Each row comes from the steps of one path. Every step used is in the known rows, and no mark comes twice. Write the path behind each row, first mark first.
In the rows, 128 means zero.
Known rows
F/M/D/H/C/B: [122 113 155 118 181 122 160 174  97 120 163 145 144 142 145 127 111 158
  97 154  92 131 127 135 116]
L/S: [ 81 153  96 124  64 157 132  76 127 142  98  94 108 134 108 128 130 120
 135  84 174 135 144 144 171]
D/H/C/J: [181 128 136 132 127 150 134 155  92 132 140 113 131 118  92 130 132 136
 108 139 120 139  98 116 170]
K/D/H/C: [171 127 151 158 123 138 149 116 126 121 107 118 117 133 134 123 142 130
 132 156 113 133 134  99 178]
H/C/J/F: [110 147  99 124 123 121  98 153 116 147 142 130 127 124 118 111 110 137
 130 151 144  87 141 119 141]
M/F/J/C: [156 126  83 141 122 112 151  95 139 122  95 130 123 103 107 134 161 143
 111 153 122 142 118 128 127]
L/F/M/D: [ 56 119 139 129  90  91 125  81 165 155  95 161 139 173 138 133 120 103
 168 106 189 117 142 160  91]
B/C/H: [115 123 107 156  98 153 153 102  95 120 104  91  96 117 113 123 140 154
 132  98 160  92 142 112 128]
D/H: [134 135 146 152  94 150 141 110 142 127 115  87 128 136 106 144 133 119
 139 102 126 165 105 136 126]
F/M/D/J: [ 57  98 169 107 125 105 117 119 156 141 136 136 135 145 146 156 112  78
 161 100 155 147 127 169  82]
K/D: [118 150 130 152  76 137 124  71 147 124 109 118 106 133 146 135 140 107
 187 118 166 129 162 113 136]
F/J/C/H: [125  96  70 140 144  99 142 112  86 129 114 122 106 127  94 134 136 132
 117 113 124  96 113 123 141]
D/H/C: [157 130 141 160 121 140 151 127 107 128 114  90 128 141 113 129 129 140
 108 147 105 139 118 118 156]
H/C/B: [140 152 109 156 119 147 139 148  77 131 149  89 105 132 152 130 117 180
 119 159 113 105 173 116 135]
F/J/C: [116 120  80 144 124 110 138 105 104 135 109 124 123 130 111 134 133 129
 123 139 126 130 118 117 131]
K/D/H/C/J/F: [172 126 143 126 147 133 113 160 142 125 125 159 135 112 117 115 121 121
 133 149 120 112 127  99 179]
M/D/H/C/B: [150 126 158 139 164 147 144 161  80 132 152 119 134 147 140 125 101 171
  90 149  96 129 133 118 164]
C/J/F/M: [ 63 139 105 100 112 108 102 149 162 137 150 152 136 113 120 139 125  98
 168  97 161 118 128 145  67]
F/J/D/H/C/B: [218 125 110 134 166 137 146 151  81 110 142 121 118 124 144 100 126 174
  56 167  55 141 134 106 145]
J/F/M/D/H/C/B: [ 95 112 144 119 194 109 132 198 122 123 158 163 154 137 148 122  87 151
  93 148  84 105 138 143  95]
M/F: [126 147 113 149  67 139 138  80 166 126 110  95 114 114 134 136 161 140
 147 122 158 141 138 144 112]
J/F/M/D/H/C: [ 64 106 147 116 171  93 134 158 142 129 127 160 166 152 129 119 107 116
 104 142 105 114 112 141 103]
F/M/D/J/C/B: [ 95 116 160 107 197 120 117 173 112 141 162 147 133 134 160 158 106 118
 153 125 105 124 154 143 110]

Which path is each row?
[225 112 111 128 138 120 156  97 141 105 100 125 134 113 130  94 169 153
  52 178  84 157 105 118 145] => M/F/J/D/H/C
[252 125 112 128 162 135 160 136 117  96 127 125 125  98 148 101 150 188
  51 177  53 152 129 120 141] => M/F/J/D/H/C/B
[205 122 123 123 106 129 141  75 169 102  99 119 130 107 123 112 170 128
  85 133 105 179  94 137 120] => M/F/J/D/H
[ 40 141 103 124 103 103 113 123 172 133 126 133 134 132 141 138 124 105
 167 103 144 112 148 153  52] => J/F/M
[110 122 163 133 107 139 128 101 133 134 121 117 141 161 117 137 112 113
 130 101 145 157  97 137 140] => M/D/H
[177 135  81 139 142 130 152 133 114 114 121 134 116  90 129 135 150 180
 102 155  99 139 140 127 126] => M/F/J/C/B
[ 70 111 150  82 148 112  99 158 161 131 154 179 170 127 103 134 109  82
 137  89 149 137  85 152  91] => C/J/F/M/D/H
[208 163 142 139 160 163 132 145  88 118 143  93 115 136 159 108 129 168
  93 156  63 125 148  95 159] => J/D/H/C/B
[143 119 139 105 171 109 127 174 156 117 143 185 149 101 121 120 135 104
 142 143 112 115 121 118 132] => K/D/H/C/J/F/M
[ 91 131 146 138 106 127  85 134 167 147 115 102 127 128 139 143  95  94
 160  99 139 133 148 169 105] => D/J/F
[ 36 123 122  84 129 101  93 138 149 140 159 176 155 130 127 131 109  91
 157 100 174 107 115 146  79] => C/J/F/M/D
[202 125 146 127 136 148 134 139 112 121 134 141 121 117 117 125 141 125
 135 146 128 133 117  97 194] => K/D/H/C/J
[157 144 144 145 161 154 109 165 104 145 146  96 112 126 148 158 109 138
 158 127  95 131 169 129 152] => D/J/C/B
[153 136 155 154  97 150 140  93 157 119 108 119 121 127 126 141 145 103
 168 107 134 153 127 115 153] => K/D/H
[168 137  88 118  86 115 132  57 160 113 108 113 114 116 146 105 172 135
 108 140 129 149 129 135 102] => M/F/J/D
[ 90 116 158  93 159 130 130 168 146 115 139 184 167 107 108 116 115 112
 118 106 152 122  92 123  94] => B/C/J/F/M/D/H
[ 54 118 109  88 152  88 102 163 122 144 153 176 153 143 132 113 105 118
 124 150 152  82 129 128 100] => H/C/J/F/M/D
[137 141 110 129 106 134 119 137  87 142 144 109 116 136 114 125 134 140
 130 150 151 117 131 111 153] => H/C/J
[145 169 112 108  93 149  82  90 122 139 147 110 113 131 142 115 150 110
 158 111 156 125 130  97 130] => C/J/D
[ 60 119 163 125 122 117  78 125 160 154 125 121 138 153 149 135  79  84
 156 103 157 126 140 166 114] => M/D/J/F
[136 150 114 131  86 168 139 118  99 123 127 116 116  96 113 124 140 144
 148 119 178 122 132 100 125] => B/C/J
[ 76 108 160 112 125 118 145 117 149 123 133 140 154 154 119 144 126  94
 136  98 137 157  92 148  91] => F/M/D/H
[150 106 137 137 166 132 107 120 126 136 111 120  95 121 130 147 141  96
 182  99 126  95 149 117 189] => K/D/J/C/H
